In the rows, zero is written as 128.
Known rows, with every step that occurs
fabib > dolo > numuda: [ 74 126 151 135 114 112 119 119 132 144 128  70 112 157 122  96 126 144
 117 105 168 126 100  87 110  96  93 100 126 139 122 117 130 120  99 106
 128 131 156]
napab > totu: [ 72 131 157 133 102 126 122 126 108 153 141 106 131 142 113 100 123 135
  99 114 166 144 103  89 105  98 103  89 131 149 130 184 137 160 102 120
 114 133 160]
zonof > totu: [ 76 141 136 121 120 125 113 131 116 133 124 141 120 147 143  95 128 129
  99 112 160 139  97  86 116 108 133  93 122 139 123 133 133 124 107 110
 109 140 157]
levol > zonof > dolo > numuda > dobem > fabib: [ 68 130 139 137  93 105 120 131 120 140 125  92 117 157 121  82 112 132
 126 120 156 120  95 114 108 103  87 111 109 134  77  73 143 110 106  78
 120 145 168]
manaka > fabib > dobem: [ 82 141 155 131 125 150 105 115 117 139 131 114 125 154 151  85 123 146
 102 109 164 130 120  76 122 108  68  78 116 125 131 158 130 154  96 111
 129 136 161]
numuda > dobem > fabib > levol: [ 80 143 146 135 100 123 109 123 108 147 132 117 135 154 124  78 114 128
 106 128 159 153  98  95 105 103 119 115 110 143 108 170 143 159 100 100
 110 146 165]
numuda > dobem: [ 76 143 150 132 101  93 106 135 109 144 119 127 120 154 100  89 107 130
 104 117 167 135 106  94 105  93 151  93 113 131 114 177 137 144 111 113
 107 137 166]
manaka > zonof > dolo > fabib: [ 77 123 149 149 145 117 147 103 122 152 125 119 121 153 148  79 125 135
 115 108 148 125  99  83 116 116 157 110 116 143 140 130 137 106  96 145
 123 140 145]
dobem > napab > totu > zonof > manaka > fabib: [ 72 140 111 142  82  69 126  98 106 167 137 121 125 153 126 101 129 147
 118 120 166 133 116  93 118  99 144  81 132 162 144 152 140 152 105 105
 112 127 147]
manaka > zonof: [ 77 140 143 142 119 128 120 118 111 151 132 116 128 152 140  83 122 126
 114 115 155 146 111  90 116 111 103  98 118 146 140 136 137 137 104 119
 115 139 158]
fabib > sebo > zonof > levol: [ 83 148 147 134 111 181 127 113 116 147 153 122 138 163 155  77 104 126
 101 113 159 153 102 116 120 107 139 132 105 166 110 133 137 152 118 118
 118 150 181]
napab > dobem > fabib > totu: [ 77 142 154 117 127 156 114 150 109 137 119 117 132 136 129 101 122 123
  95 123 161 148  92  84 119 108 143  91 130 147 141 111 139 122  99 107
 114 144 161]
numuda > dobem > napab: [ 76 150 150 131  97  64 103 145 104 147 116 159 118 150  76  94 103 127
 106 123 171 137 116  93 106  89 185  93 111 122 123 160 138 158 121 106
 103 130 168]
dobem > zonof > totu > fabib > dolo > numuda: [ 70 127 125 137  93  94 126 124 131 140 121 113 117 155 169 110 147 147
 125 101 166 117  76  91 120 101  66  83 126 150 118  49 137  88  95  93
 121 134 146]
manaka > fabib > sebo > zonof > dolo > numuda: [ 80 152 134 143 119 183 141 103 127 158 145  77 110 181 171  78 104 139
 129  96 158 109 104 111 118 110  93 104 109 144 117  49 137 108 100 136
 137 140 168]
manaka > zonof > levol: [ 78 143 148 142 127 130 124  96 114 150 145 113 143 152 151  76 116 128
 108 121 152 161 107  94 122 116  99 117 115 153 134 163 137 151 108 100
 113 142 159]
dolo > numuda: [ 75 135 152 130 118 128 111 122 123 139 126  73 120 151 114  94 119 135
 110 114 166 140  97  88 111 100  84  99 118 139 121 146 133 147 101 105
 117 132 162]
levol > zonof > dolo > fabib > totu > napab > dobem: [ 74 123 155 116 150 141 132 141 123 137 121 111 126 142 126  96 117 139
  86 106 158 106 123 103 120 128 222  87 132 145 119  82 141  90 106 123
 122 149 159]
manaka > fabib > dobem > zonof: [ 75 141 158 138 116 169 106 125 111 141 131 125 132 148 155  87 130 147
 101 111 164 123 111  80 124 108  25  76 112 126 125 157 131 148  92 106
 126 136 158]
numuda > dobem > fabib > sebo: [ 82 141 145 135  92 127 109 151 107 149 125 122 133 168 123  87 102 123
 116 123 161 141 108 120 105  98 143 108  98 144 109 133 138 145 106 108
 108 151 172]
numuda > dobem > napab > totu > fabib: [ 75 142 141 139  67  29 117 135 102 162 127 160 126 151  87 112 111 134
 114 119 175 141 107  98 103  83 170  74 124 142 132 142 148 169 117 105
 105 127 162]
sebo > zonof > totu > fabib > dolo > numuda > dobem: [ 80 140 112 130  75  84 129 113 132 142 118 121 102 166 156 102 130 134
 136  95 174 125  79  94 113  89 129  92 124 146 113  17 146  83 108 106
 120 137 160]
fabib > dolo: [ 75 126 150 137 113 112 122 129 121 147 127 111 117 154 129  94 127 143
 104 106 165 124 107  89 110  98 132  97 127 141 122 137 129 118 104 116
 125 135 158]
zonof > totu > napab: [ 82 136 142 117 122 158 109 143 114 138 120 109 126 150 132 106 124 137
  85 104 169 135 126  99 112 118 120  78 123 138 122 116 136 126 105 105
 102 145 155]
sebo > zonof > totu > napab > dobem > fabib: [ 85 143 136 114 114 234 126 149 107 149 119  93 132 140 137 107 130 118
  88 110 176 147 107  98 121 117 116  88 117 149 130  55 147 114 105 100
 105 152 168]
totu > fabib: [ 78 132 140 139 103  96 119 127 115 143 119 125 126 153 141 100 127 140
 103 110 163 138  99  96 112 100 128  84 119 154 120 127 137 142 108 109
 118 138 158]
napab > dobem > fabib > levol > zonof: [ 70 138 138 130 116 153 117 124 109 148 147 110 143 139 134  75 126 121
 102 136 153 149 100 101 125 118 131 117 113 160 106 136 141 155 107  79
 124 149 176]
napab > totu > fabib > dolo: [ 73 117 141 145  83  77 137 119 118 162 138 111 125 154 141 111 137 151
 113 101 169 129  98  95 106  91 118  78 139 162 131 117 138 129 100 116
 127 132 151]
sebo > fabib > dolo: [ 75 132 145 137  97 168 131 124 122 149 126 103 118 161 136  89 129 139
 105 113 164 131  96  94 110 100 132 104 126 153 115 156 130 110 111 121
 124 138 163]
manaka > fabib > levol: [ 78 152 141 140 129 138 119  95 115 154 145 110 133 159 159  71 119 139
 106 116 154 139 113  88 117 118 112  95 119 142 126 169 135 158  97 114
 127 137 157]
napab > dobem > zonof > dolo > fabib > totu: [ 69 131 164 127 150 137 138 137 118 139 118 134 120 135 130  97 124 139
  93 112 157 108  80  74 121 110 188  95 128 143 140 133 136  87  93 144
 121 138 150]
zonof > manaka > fabib > totu > napab: [ 84 143 128 118 124 174 107 118 117 139 120  97 123 163 150  93 120 143
  87 100 160 125 140 102 116 128 133  66 141 157 127  92 136 112  97 111
 113 143 144]
fabib > totu: [ 77 141 154 118 123 126 108 140 115 128 123 141 124 146 138  95 119 132
  95 111 158 139 101  87 112 106 139  91 136 144 128 128 134 124 106 124
 114 140 158]
sebo > fabib > dobem > napab > totu > zonof > levol: [ 76 135 155 134  77 124 123 103 111 150 153 120 139 143 125 104 125 155
 101 133 175 162  99  83 121  89  89 114 123 158 137 232 140 187 116  98
 109 138 169]
dolo > numuda > dobem: [ 75 143 149 130 103  91 104 125 120 141 120  84 115 157  94  92 106 132
 117 116 171 136  99  92 104  91 111  96 112 128 114 155 138 147 104 104
 110 133 165]
levol > zonof > dolo > numuda > dobem > napab > totu: [ 62 138 143 134  81  47 121 124 114 155 144 122 111 151  77  95 103 136
 126 120 165 116 109 106 106  92 136  97 123 131 101 101 145 141 117  90
 115 127 169]

Rows
[ 76 141 116 118 113 165 105 121 117 134 127 113 129 161 159  83 124 136
  93 104 152 121 146 120 121 136 139  71 141 163 101  55 139 106 106  91
 118 148 153]
levol > zonof > manaka > fabib > totu > napab
[ 71 147 149 133  82 102 134 117 113 162 139 110 103 152  80 100 103 134
 120 108 177 125  96  89 102  81 123 102 124 132 123  98 150 136 112 121
 114 124 170]
sebo > zonof > dolo > numuda > dobem > napab > totu
[ 72 156 122 127  97 124 105 120 109 138 117 150 120 160 145  81 117 133
 107 113 155 120 106  96 116 111 133  76 131 149 116 117 139 103  98 111
 109 137 149]
numuda > dobem > zonof > manaka > fabib > totu
[ 69 127 140 137 115 145 126 104 126 141 148  77 127 153 154  73 126 140
 117 122 146 131  92 105 116 119  60 128 116 155  83  86 140 128  97  81
 131 146 165]
dobem > fabib > levol > zonof > dolo > numuda
[ 70 140 108 135 103 135 114 101 116 144 134 126 125 160 153  68 128 130
 110 116 148 124 121 110 125 122 136  90 123 163  94 111 134 125 109  85
 125 140 160]
levol > zonof > manaka > fabib
[ 80 112 171 132 145 131 126 114 129 131 123 118 113 147 133  89 126 154
  94 106 160 116  99  67 116 103 133 105 114 132 124 171 129 127  92 138
 129 140 154]
zonof > dolo > fabib > dobem
[ 68 143 126 139  62  23 115 116 104 159 153 175 136 150 109  90 116 132
 119 127 161 144 112 112 110  97 177  95 124 159 105 128 152 180 122  87
 113 134 172]
numuda > dobem > napab > totu > fabib > levol > zonof
[ 77 125 160 126 149 114 135 125 127 130 116 141 116 146 146  91 121 142
  97 104 151 117  89  78 110 112 192 102 135 141 128 121 134  92  96 148
 122 141 146]
zonof > dolo > fabib > totu
[ 70 130 163 134 105 211 120 116 126 133 131  71 107 155 137  92 128 157
 103 113 166 116  85  78 119  98   4 104 112 141 108 156 131 120  94 114
 125 137 165]
sebo > fabib > dobem > zonof > dolo > numuda
[ 80 118 171 131 141 102 123 123 123 135 120 150 112 143 109  96 121 150
  95 113 165 117 108  66 118  99 168 104 113 123 133 155 130 141 103 129
 126 132 156]
zonof > dolo > fabib > dobem > napab
[ 71 138 157 132  98  97 119 135 103 158 139 141 129 139  87 106 119 132
 100 120 170 146 111  88 107  94 138  89 129 141 139 167 138 173 111 111
 110 126 162]
dobem > napab > totu
[ 81 138 119 130  96 186 120 115 116 145 139 120 113 169 142  78 115 125
 103 108 159 136 108 112 118 102 163 120 113 184 110 106 134 127 110 130
 117 146 174]
fabib > sebo > zonof > manaka
[ 82 145 143 135 103 180 123 134 113 148 140 126 124 164 145  84 111 123
 107 107 162 138 105 111 114 101 143 114 108 160 116 105 136 137 113 138
 120 147 179]
fabib > sebo > zonof
[ 67 120 143 142  99  77 139 104 122 156 142  49 113 150 128 110 124 163
 123 108 168 120  88  87 108  88  67  98 130 150 130 148 139 127  95 122
 118 132 151]
napab > totu > zonof > dolo > numuda
[ 80 144 152 121 100 118 105 153 108 132 111 142 129 148 128  94 114 122
 106 121 161 146  95  95 104 101 133  95 127 135 117 110 142 121 102 107
 106 147 159]
numuda > dobem > fabib > totu
[ 71 147 120 142 113 167 116  86 113 152 143 114 129 159 161  68 131 142
 101 118 150 130 106  90 123 120  91 100 120 168 114 170 135 141  91 104
 122 136 150]
dobem > zonof > manaka > fabib > levol
[ 83 140 139 114 132 192 114 131 111 150 133  81 138 144 137  99 127 132
  85 121 167 150 114  92 121 125 123  94 117 150 134 125 143 141  95  90
 107 151 160]
zonof > totu > napab > dobem > fabib > levol
[ 81 142 132 126 114 128  98 105 116 140 126 139 112 157 124  86 124 144
  99 116 164 130 130  75 128 105 121  83 119 141 133 140 129 158 103  96
 123 129 157]
zonof > manaka > fabib > dobem > napab
[ 72 140 136 135  88 114 107 126 107 142 139 135 140 152 133  69 118 122
 113 132 151 149 104 112 110 111 125 120 110 149  81 136 145 153 111  80
 115 151 174]
numuda > dobem > fabib > levol > zonof
[ 73 142 141 136  69  27 116 125 112 160 128 119 121 153  81 115 111 136
 127 118 178 142 100  97 102  81 131  77 123 140 132 124 148 171 110  95
 107 123 161]
dolo > numuda > dobem > napab > totu > fabib
[ 77 142 119 134 115 144 116  98 117 148 126 108 118 163 144  78 124 136
 103 112 156 129 115  93 120 114 131  85 123 156 120 145 131 131 100 106
 121 135 151]
zonof > manaka > fabib
[ 69 138 129 134  86 120 104 126 106 141 118 130 115 155 103  85 119 133
 100 120 163 126 102  96 111  95 130  97 114 156 102 175 137 128 104 103
 102 137 160]
numuda > dobem > zonof > manaka
[ 75 148 128 133 127 202 115  99 109 164 141  63 132 157 131  83 124 146
  84 116 165 123 134  96 127 127 113  79 118 166 131 166 139 145  90  99
 117 139 155]
totu > napab > dobem > zonof > manaka > fabib > levol
[ 72 117 142 143  84  76 135 108 129 158 139  70 120 156 134 114 135 152
 127 100 172 130  92  93 106  89  78  82 138 159 130  98 139 131  95 106
 129 127 149]
napab > totu > fabib > dolo > numuda
[ 84 157 134 141 107 187 129 120 113 157 142 124 130 172 170  76 110 125
 116 104 159 130 114 114 119 112 129  99 108 150 122  87 137 132 108 135
 127 144 173]
manaka > fabib > sebo > zonof
[ 74 133 148 135  99  76 113 122 128 146 123  79 107 163 102  94 112 141
 125 108 173 122 101  91 104  87 120  97 119 128 115 130 134 119 102 105
 120 131 161]
fabib > dolo > numuda > dobem
[ 77 142 152 139 100  76 120  94 110 157 156 124 145 145 144 100 122 160
 111 123 171 148 116  80 126  98  76  92 123 137 149 191 139 190 105  91
 119 132 158]
manaka > fabib > dobem > napab > totu > zonof > levol
[ 76 138 142 142 120 121 125 105 132 155 130  67 118 165 147  89 125 145
 128 102 165 118 108  90 115 106  80  84 125 129 128 101 130 115  94 104
 136 128 151]
manaka > fabib > dolo > numuda
[ 84 140 126 129 107  76 108 119 116 137 125 185 120 150 162 103 134 135
 119 113 161 145 111  75 132 106 109  81 116 140 154  62 140 139 108 100
 113 137 154]
manaka > zonof > totu > fabib > dobem > napab
[ 75 131 140 140  94  97 127  99 112 158 153 112 136 150 145  96 130 145
 104 114 160 150  96  91 108 102 110  92 132 171 129 172 144 173  98 116
 121 135 156]
napab > totu > fabib > levol
[ 80 151 139 140 121 143 118 124 115 155 138 118 133 173 158  81 106 133
 116 110 156 126 122 113 117 113 135  89 108 143 126 129 131 144 102 123
 125 142 164]
manaka > fabib > sebo
[ 72 122 107 147  83  81 138  85 120 168 142  82 119 163 159  97 140 160
 124 105 164 117 109  93 116  98 120  83 142 170 137 139 136 111  93 114
 127 132 140]
napab > totu > zonof > manaka > fabib > dolo
[ 72 134 112 128  93  82 118 131 118 130 125 170 128 149 172  94 137 129
 113 112 152 133  95 110 124 114 143  86 122 159  97  58 140 114 118  85
 116 146 162]
levol > zonof > totu > fabib
[ 79 121 170 132 114 145 142 113 117 149 140 149 115 136 112  99 128 143
  98 105 171 127  97  65 114  93 142 107 125 140 138 133 141 145 101 145
 127 131 163]
sebo > zonof > dolo > fabib > dobem > napab > totu
[ 82 137 143 114 126 190 115 154 109 147 116  86 134 141 123 111 127 127
  86 116 172 142 115  97 119 119 121  79 117 140 135  99 141 124 100  88
 103 150 159]
zonof > totu > napab > dobem > fabib
[ 78 142 147 133 101 123 107 112 118 145 133  74 130 156 118  81 113 130
 119 127 163 155  91  93 104 101  80 118 109 140 108 155 143 162  93  88
 112 141 164]
dolo > numuda > dobem > fabib > levol
[ 76 134 124 121  92  67 100 138 117 122 126 203 122 144 152 101 136 136
 109 117 160 133 111  92 132 106 135  83 118 142 109  55 137 141 122  74
 118 141 168]
levol > zonof > totu > fabib > dobem > napab
[ 74 141 141 144 115  86 124 103 122 152 129  80 105 166 120  82 103 138
 133 109 158 122 103  91 110 101  95 102 112 129 128 107 141 112  99 118
 116 134 156]
manaka > zonof > dolo > numuda > dobem
[ 79 129 157 116 116 190  96 149 113 128 124 119 127 142 141 109 135 149
  80 104 173 126 123  85 121 114  35  74 116 132 121 131 133 134  95 100
 104 146 158]
fabib > dobem > zonof > totu > napab
[ 74 124 115 136  96  91 115 108 116 141 121  97 115 154 134  94 131 148
 105 118 162 134 103  92 118  96 143 104 123 172 120 167 133 128 106 111
 109 140 154]
totu > zonof > manaka
